Known rows, with every way that one mark hangs from another
q_437{q_140 q_321 q_376 q_693}: [ 2.020  0.092  0.171  2.995  1.264  2.353  4.257  2.674 -2.258 -0.683
  1.054 -1.145 -0.474 -2.150 -0.860  1.283 -0.446  1.162 -4.267  1.232
  0.598 -0.189  1.599 -1.178]
q_437{q_321 q_693}: [ 2.020  1.276  1.145  1.472  0.343  1.657  2.117  1.303 -0.993  0.844
  1.762 -0.919  1.290 -1.271 -0.335 -0.838  0.602  0.274 -1.307 -0.378
 -1.048 -2.702  1.155  0.198]
q_321{q_437}: [ 0.263  1.114  0.221 -1.359 -1.068 -0.431  0.741  1.431 -0.254  0.169
 -0.054 -0.191  1.527 -0.805  0.689 -1.016 -2.137  0.315 -0.199  0.948
 -0.431  0.894 -0.631  0.223]
q_870{q_791}: [-1.039 -2.086  1.051 -1.429 -0.360 -0.361 -0.723 -0.934  1.392 -1.280
 -1.355  0.025 -0.162 -0.698 -2.056  0.852  0.157 -0.273 -0.121 -0.773
 -0.659 -0.688 -0.375 -0.966]
q_411{q_376{q_437{q_140}}}: [-0.633 -1.008  1.624  0.874  0.542  2.953  1.794  1.754 -2.147 -2.017
  0.028  1.443  0.219  0.478 -0.608  2.205 -1.144 -0.378 -5.055  0.680
  0.107  3.869 -0.835  0.316]
q_411{q_376{q_437{q_693}} q_791}: [ 1.112  0.943  3.576  0.510 -3.199  2.519  0.289  1.923 -0.630  0.677
 -0.506  1.080  1.642 -0.594 -2.109 -0.790  0.016 -0.854 -3.132  0.015
  0.320 -3.435  1.071  1.286]
q_791{q_411{q_376{q_437}}}: [-1.465 -0.034  0.501  1.932 -1.809  1.655  0.276  0.732 -2.597 -0.977
 -0.442 -0.208  0.863 -0.872 -0.020 -0.926  0.372  0.148 -2.887 -0.374
  0.112  2.429 -0.282  0.692]
q_411{q_376 q_791}: [ 0.458  0.865  1.484 -1.534 -2.601  1.246 -1.385  0.270  0.869 -1.137
 -1.092  0.521  0.073  0.421 -1.584  0.536  0.476  0.480 -2.509 -0.406
  0.432 -0.135 -0.066  0.653]
q_376{q_411{q_791}}: [-0.911 -0.039  0.181 -0.663 -2.850  0.744  0.865 -1.488  2.419  0.040
 -1.268  2.196 -0.717  0.680 -1.051 -0.075 -1.501 -0.851 -1.670  1.957
  1.780 -2.208  0.527  0.155]
q_870{q_791{q_411{q_376{q_437{q_140}}}}}: [-2.660 -3.091  1.134  0.182 -0.951  2.880  0.526  0.142 -1.472 -3.308
 -1.444  0.379 -0.404 -0.983 -1.300  1.870 -0.659 -0.775 -6.019  0.369
 -0.526  3.266 -0.620 -0.546]
q_791{q_411{q_376}}: [-0.831  0.156 -0.680  0.321 -1.691  1.149 -0.767 -0.122 -1.135 -1.491
 -0.379 -1.059  0.841 -1.075  0.543 -0.572  1.364  0.479 -2.384 -1.133
  0.044  2.317 -0.557 -0.068]
q_533{q_693}: [ 1.283  1.151  1.030 -0.466 -0.259  0.204  1.005  0.355 -1.040  0.667
  0.201  0.509  0.294 -0.864  0.701  0.175  0.200 -0.962 -1.728  1.310
 -1.454 -2.245  1.314 -0.645]
q_533{q_693{q_437{q_321 q_376}}}: [ 1.624  2.301  1.723  3.324  0.571  0.117  4.437  2.337 -3.673 -0.608
  0.098 -0.751  0.444 -1.844 -1.550  0.603  0.763  1.665 -3.522  1.642
 -1.241 -0.562  2.596 -0.229]
q_437{q_140 q_376{q_411{q_791}} q_693}: [ 0.449 -0.978  0.121  1.380 -2.537  2.259  3.539  0.702  0.778 -0.041
 -1.340  1.714 -1.080 -1.449 -1.463  1.051 -2.249 -1.150 -4.789  3.405
  3.249 -3.106  1.774 -1.246]
q_693{q_533}: [ 0.401 -0.328  0.553  1.157 -0.064 -0.101  0.447 -0.510 -0.896  0.214
  0.077 -0.075 -0.112 -0.286 -0.269 -0.297  0.719 -0.302 -0.061  0.754
 -0.227  0.663  0.014  1.137]
q_376{q_437}: [-0.621 -0.075  1.137  1.559 -0.043  0.500  1.019  0.841 -1.407  0.613
 -0.112  0.812  0.168  0.290 -0.603 -0.215 -0.900 -0.355 -0.443  0.690
  0.057  0.043  0.294  0.723]
q_321{q_437{q_140 q_376{q_411} q_693}}: [ 0.358 -0.494 -0.287  1.037 -1.607  1.385  5.542  2.517 -0.795 -0.148
 -0.653  0.917  1.544 -2.865  0.129  0.402 -3.663 -0.525 -3.979  3.220
  2.441  0.246  0.067 -1.823]
q_533{q_693{q_437{q_376{q_411{q_791}}}}}: [ 0.041  1.153  1.744  1.688 -3.150 -0.003  3.809  0.360 -0.582  0.013
 -2.298  2.050 -0.193 -1.102 -2.118  0.338 -0.915 -0.505 -3.979  3.814
  1.337 -3.413  2.762 -0.372]
q_437{q_140 q_321 q_693}: [ 1.925  0.164  0.724  1.108  1.475  3.201  3.039  1.691 -1.287 -0.284
  2.200 -0.394  0.246 -0.764  0.352  0.915 -0.661 -0.372 -4.298  1.151
 -0.931 -1.177  1.274 -0.092]
q_437{q_321 q_376 q_693{q_533}}: [ 2.522  0.878  1.075  4.554 -0.067  0.703  3.746  1.913 -3.006  0.664
  0.711 -1.851  0.513 -2.885 -1.941 -0.680  1.578  1.646 -1.467  0.495
  0.204 -1.078  1.756  0.210]
q_693{q_437{q_140} q_533}: [-0.108 -1.215  1.259  1.578  1.264  1.341  2.145  0.272 -2.142 -1.167
  0.382  0.662 -0.371  0.621  0.230  1.229 -0.481 -1.152 -3.537  2.645
 -0.882  2.222  0.719  2.033]
q_533{q_693{q_437{q_376}}}: [ 0.874  1.244  1.621  2.312 -0.371 -0.725  2.927  1.856 -2.916 -0.105
 -0.968 -0.137  0.445 -1.823 -1.030  0.450  0.450  0.376 -2.256  1.839
 -0.402 -1.190  2.268 -0.529]
q_376{q_411}: [-1.309 -0.757 -0.544  0.562 -0.830  0.242  2.073 -1.130  1.050 -0.339
 -0.484  1.619  0.441  0.112 -0.166  0.205 -0.976 -0.634 -0.667  0.795
  1.273  0.227 -0.507 -0.559]
q_870{q_791{q_411{q_376}}}: [-1.942 -1.845  0.343 -1.051 -2.087  0.732 -1.449 -1.037  0.270 -2.847
 -1.788 -1.104  0.533 -1.716 -1.424  0.234  1.542  0.294 -2.543 -1.828
 -0.653  1.553 -0.929 -1.019]
q_321{q_437{q_376}}: [ 0.275  1.088 -0.433  0.458 -1.331 -1.217  2.004  2.478 -1.220 -0.209
 -1.225 -1.001  0.848 -2.290 -0.506 -0.592 -1.871  1.869 -0.234  1.090
  1.173  1.810 -0.244 -0.831]

Rows
[ 1.515  1.231  1.382  3.005  1.763  1.738  5.379  2.610 -4.044 -1.758
  0.485 -0.192 -0.731 -1.426 -0.655  2.383 -0.560  0.996 -6.431  3.208
 -1.245  1.049  2.639 -0.471] => q_533{q_693{q_437{q_140 q_321 q_376}}}
[ 1.189  1.215  0.686  2.733 -2.793  1.631  4.199  0.882  0.443  0.531
 -0.649  0.505 -0.101 -1.957 -2.832 -0.527 -0.695  0.978 -3.003  1.760
  2.306 -3.934  2.127 -0.734] => q_437{q_321 q_376{q_411{q_791}} q_693}
[-1.332 -1.739  2.521  0.931 -2.710  1.994  0.082  0.654 -1.332 -0.963
 -1.099 -0.472  2.143 -2.681 -1.902 -0.976  1.030 -1.022 -3.087 -1.351
 -0.769 -1.616  0.237 -0.433] => q_870{q_791{q_411{q_376{q_437{q_693}}}}}
[ 1.398  0.191  2.762  2.390  0.902  4.704  3.793  3.055 -3.071 -1.233
  1.850  0.488  1.576 -0.659 -0.961  1.409 -0.522  0.068 -6.370  0.279
 -0.946  1.232  0.385  0.605] => q_411{q_376{q_437{q_140 q_321 q_693}}}
[-0.879 -0.136 -0.428  1.228 -3.124  0.001  2.027 -0.308  1.377 -0.301
 -2.411  1.383 -1.379 -0.696 -2.337  0.279 -1.284  0.708 -1.730  2.101
  3.377 -1.213  0.926 -0.893] => q_437{q_376{q_411{q_791}}}
[ 0.658 -0.274  0.811  4.520  1.973  1.432  4.869  1.786 -3.948 -2.117
  0.329 -0.780 -1.164 -0.715 -1.624  1.824  0.026  1.716 -4.931  2.582
 -0.143  3.943  1.449  1.174] => q_693{q_437{q_140 q_321 q_376} q_533}
[-2.607 -2.013  1.494  0.511 -2.145  1.265 -0.428 -0.246 -1.104 -2.254
 -1.824 -0.269  0.786 -1.522 -2.016  0.120  0.635  0.023 -3.025 -1.208
 -0.546  1.728 -0.569 -0.220] => q_870{q_791{q_411{q_376{q_437}}}}
[ 1.474  0.288  0.819 -1.370 -0.534  1.970  2.227  2.635 -0.766  0.475
  0.955  0.145  1.848 -1.507  1.635 -0.317 -2.980 -1.409 -3.159  2.259
 -0.507 -0.937  0.202 -0.138] => q_321{q_437{q_140 q_693}}
[ 0.722  1.246  0.723  0.289 -4.800  0.289  3.423  1.877  0.912  1.299
 -1.887  0.996  1.582 -2.711 -1.459 -1.684 -2.955 -0.037 -1.979  2.884
  2.795 -3.719  1.126 -0.804] => q_321{q_437{q_376{q_411{q_791}} q_693}}
[ 1.670 -0.259  2.467  3.857  1.394  3.647  4.459  2.025 -3.654  0.513
  2.178  0.400  0.258 -0.731 -0.451  0.363 -0.894 -1.025 -4.928  2.605
 -1.225 -0.385  1.637  1.827] => q_376{q_437{q_140 q_321 q_693{q_533}}}
[-0.211 -0.248 -0.746  1.936 -0.968  2.466  4.529  0.328  0.210 -1.936
 -0.905  1.215 -2.594 -0.239 -2.221  2.179 -2.340  1.216 -5.919  3.402
  2.519  0.981  1.285 -0.831] => q_437{q_140 q_321 q_376{q_411{q_791}}}
[ 0.778 -0.098 -0.767  2.529  1.801  1.752  3.651  1.812 -2.123 -1.978
  0.416 -0.844 -1.899 -0.982 -1.075  2.339 -0.848  2.089 -4.216  1.477
  0.730  3.156  0.797 -1.105] => q_437{q_140 q_321 q_376}
[ 1.067 -0.103  3.205  0.162 -2.025  4.232  1.149  2.325 -1.071 -0.367
 -0.189  1.670  0.554 -0.020 -1.241  0.969 -1.304 -1.620 -6.121  1.630
  0.309 -1.867  1.101  0.977] => q_411{q_376{q_437{q_140 q_693}} q_791}
[ 0.509  0.088  0.569  1.764 -3.727  0.636  2.565  0.441  1.155  1.009
 -1.768  1.134 -0.010 -1.906 -2.228 -0.675 -0.925 -0.355 -1.752  1.919
  3.190 -4.627  1.800 -0.973] => q_437{q_376{q_411{q_791}} q_693}
[ 1.818 -0.021  1.282 -0.276 -0.625  1.872  2.794  2.146 -1.703  0.778
  1.094  0.076  1.688 -1.764  1.440 -0.524 -2.363 -1.673 -3.426  3.004
 -0.865 -0.305  0.292  0.919] => q_321{q_437{q_140 q_693{q_533}}}
[-0.445 -0.612  0.696  2.517 -0.062  1.130  5.915  1.039 -2.339 -1.409
 -1.113  2.126 -0.203 -1.336 -0.486  2.386 -1.712 -1.035 -5.902  4.168
  0.992  0.509  1.762 -1.351] => q_533{q_693{q_437{q_140 q_376{q_411}}}}
[ 1.938  1.006  1.063  2.039 -2.105 -0.592  3.007  2.813 -2.494  1.479
 -0.433 -1.407  2.147 -3.628 -0.555 -1.978 -0.754  0.625 -0.395  1.742
  0.688 -0.919  0.682  0.142] => q_321{q_437{q_376 q_693{q_533}}}
[ 0.599 -0.170  1.420  2.612  2.170  2.237  3.684  0.742 -2.955 -1.716
  1.489 -0.023 -0.487  0.642 -0.350  1.482 -0.270  0.218 -4.756  2.376
 -1.733  2.996  1.082  2.416] => q_693{q_437{q_140 q_321} q_533}
[ 1.646  1.284  0.644  0.855 -2.005 -0.472  2.536  3.352 -1.535  1.180
 -0.572 -1.261  2.231 -3.354 -0.391 -1.612 -1.519  0.770 -0.315  0.968
  1.012 -1.508  0.610 -0.992] => q_321{q_437{q_376 q_693}}
[-0.194  0.060  2.278  1.499 -3.353  2.027  2.414  0.218  0.915  1.950
 -0.737  2.734  0.899 -0.223 -1.526 -1.370 -1.954 -2.215 -2.252  2.500
  1.725 -5.485  1.721  0.881] => q_376{q_411{q_791} q_437{q_693}}
[ 1.434  0.149  0.252  0.536 -0.777  1.164  3.473  3.668 -1.797  0.090
 -0.153 -0.707  1.156 -2.935  0.370  0.044 -2.800  0.058 -3.289  2.447
  1.138  0.003  0.632 -1.310] => q_321{q_437{q_140 q_376 q_693}}
[ 0.047 -0.199  1.061  3.893 -0.188 -1.100  2.432  0.992 -2.792 -0.450
 -1.164 -0.723 -0.001 -1.107 -1.824 -0.089  1.046  1.210 -0.638  1.292
  0.692  1.641  1.051  1.288] => q_693{q_437{q_376} q_533}
[-0.907 -0.289  1.109  1.637 -0.831  3.858  4.283  0.127 -0.076 -1.018
  0.096  3.040 -1.637  1.349 -1.570  1.516 -3.450 -0.637 -6.417  3.973
  0.974  0.161  1.145  0.976] => q_376{q_411{q_791} q_437{q_140 q_321}}
[ 0.514  0.086  2.351  4.743 -0.640  2.308  5.627  0.437 -2.244  1.266
  1.310  1.450  1.913 -1.158 -1.469 -1.255 -0.480 -0.823 -2.641  1.832
  0.158 -1.702  1.098  1.476] => q_376{q_411 q_437{q_321 q_693{q_533}}}
[ 0.478  0.623  2.380  0.723 -0.575  4.383  2.127  1.879 -1.489 -2.231
  0.284  1.303 -0.915  1.084 -1.998  2.131 -1.434  0.682 -7.239  1.521
 -0.388  2.246  0.660  1.464] => q_411{q_376{q_437{q_140 q_321}} q_791}
[ 0.641  0.803  1.213  4.899  0.768 -0.182  3.915  1.452 -3.591 -0.960
 -0.033 -1.491 -0.074 -1.241 -2.376  0.061  1.281  2.565 -1.903  1.068
 -0.172  2.401  1.412  1.576] => q_693{q_437{q_321 q_376} q_533}
[ 2.437 -0.215  0.633  4.152  1.064  2.409  4.689  2.208 -3.347 -0.328
  1.080 -1.270 -0.603 -2.350 -1.111  1.028  0.181  0.855 -4.524  2.080
  0.236  0.427  1.694 -0.091] => q_437{q_140 q_321 q_376 q_693{q_533}}
[ 0.485 -0.922  0.419  4.069 -1.764  0.032  4.284  0.188 -1.202  0.942
 -0.810  0.464  1.093 -2.828 -1.667 -0.686  0.464 -0.305 -0.963  1.515
  2.533 -1.502  0.806 -0.706] => q_437{q_376{q_411} q_693{q_533}}
[ 0.417 -2.055 -0.015  3.588 -0.611  1.728  5.191  0.526 -1.505 -0.131
 -0.376  1.005 -0.087 -2.272 -0.860  1.081 -0.931 -1.093 -3.896  3.067
  2.585  0.032  0.775 -0.993] => q_437{q_140 q_376{q_411} q_693{q_533}}
[ 0.774 -0.741 -0.408  3.575  0.392  2.678  6.226  1.463 -1.298 -1.010
  0.529  0.431 -0.027 -2.091 -1.099  1.513 -1.391  0.467 -4.964  2.055
  1.968  0.077  1.055 -1.779] => q_437{q_140 q_321 q_376{q_411} q_693}
[-1.903 -0.958  1.628  1.545 -1.191  2.157  1.092  0.182 -1.806 -2.823
 -0.707 -0.907  0.630 -1.555 -2.633  0.126  0.942  1.283 -4.229 -1.398
 -1.421  2.370 -0.179 -0.009] => q_870{q_791{q_411{q_376{q_437{q_321}}}}}
[ 0.040  0.006  1.838  1.913  1.531  3.868  3.209  2.161 -2.823 -2.555
  1.137  0.786  0.133  0.479 -1.104  2.385 -0.884  1.022 -6.311  0.460
 -0.749  4.644 -0.403  0.614] => q_411{q_376{q_437{q_140 q_321}}}
[ 0.753  0.205  0.553  2.553 -2.857 -0.347  5.060  1.671 -1.395  1.152
 -0.940  0.161  2.524 -3.511 -0.906 -1.747 -1.579  0.073 -1.268  2.508
  2.020 -0.592  0.115 -0.361] => q_321{q_437{q_376{q_411} q_693{q_533}}}
[-0.742  1.099  0.619  2.922 -0.795  2.621  1.925  1.160 -3.247 -1.489
  0.722 -0.823  0.849 -0.871 -0.703 -0.711  0.726  1.513 -4.143 -0.699
 -0.798  3.099  0.144  0.975] => q_791{q_411{q_376{q_437{q_321}}}}
[-1.454 -0.155  1.332  0.904 -2.884  1.251  1.865 -0.672  1.033  0.574
 -1.363  3.004 -0.488  0.939 -1.680 -0.365 -2.342 -1.177 -2.251  2.718
  1.979 -2.002  0.825  0.949] => q_376{q_411{q_791} q_437}
[ 0.552  1.790  2.760  1.119 -1.679  2.744  1.180  1.474 -1.146 -1.113
 -0.080  0.765  0.145  0.638 -2.751  0.387 -0.133  1.474 -4.279  0.080
 -0.450  0.649  0.614  1.716] => q_411{q_376{q_437{q_321}} q_791}
[ 1.463  1.394  3.166  2.743 -0.239  2.875  2.899  2.627 -2.723 -0.186
  1.337 -0.103  2.698 -1.147 -1.772 -0.339  0.815  0.814 -3.320 -1.245
 -0.884 -0.243  0.477  0.869] => q_411{q_376{q_437{q_321 q_693}}}
[ 2.390  0.991  1.673  2.616  0.220  1.478  2.575  0.885 -1.928  1.108
  1.833 -1.069  1.260 -1.535 -0.588 -1.126  1.376  0.193 -1.389  0.366
 -1.318 -2.058  1.323  1.261] => q_437{q_321 q_693{q_533}}
[ 0.138  1.103  2.204  2.279  0.319  2.181  2.364  1.814 -2.570 -1.497
  0.748  0.141  1.306  0.011 -1.935  0.720  0.379  1.733 -3.336 -1.075
 -0.774  3.077 -0.456  0.921] => q_411{q_376{q_437{q_321}}}
[-0.915  0.332 -0.844  1.007 -2.193 -1.001  4.074  1.246 -0.217 -0.459
 -1.727  0.521  1.304 -2.095 -0.743 -0.385 -2.718  1.265 -0.974  1.883
  2.589  2.048 -0.741 -1.363] => q_321{q_437{q_376{q_411}}}
[-0.393 -0.952  0.184  2.363  1.148  0.621  2.877  1.879 -2.231 -1.712
 -0.845 -0.010 -0.908 -0.476 -0.818  1.985 -0.969  0.720 -3.457  2.020
  1.092  2.582  0.954 -0.110] => q_693{q_437{q_140 q_376}}
[-0.130  0.888 -0.332  2.280 -2.170  0.857  3.606 -0.072  0.618 -0.825
 -1.260  0.658 -1.403 -0.816 -2.906  0.422 -1.051  2.024 -3.025  1.983
  2.485 -0.521  1.333 -0.521] => q_437{q_321 q_376{q_411{q_791}}}
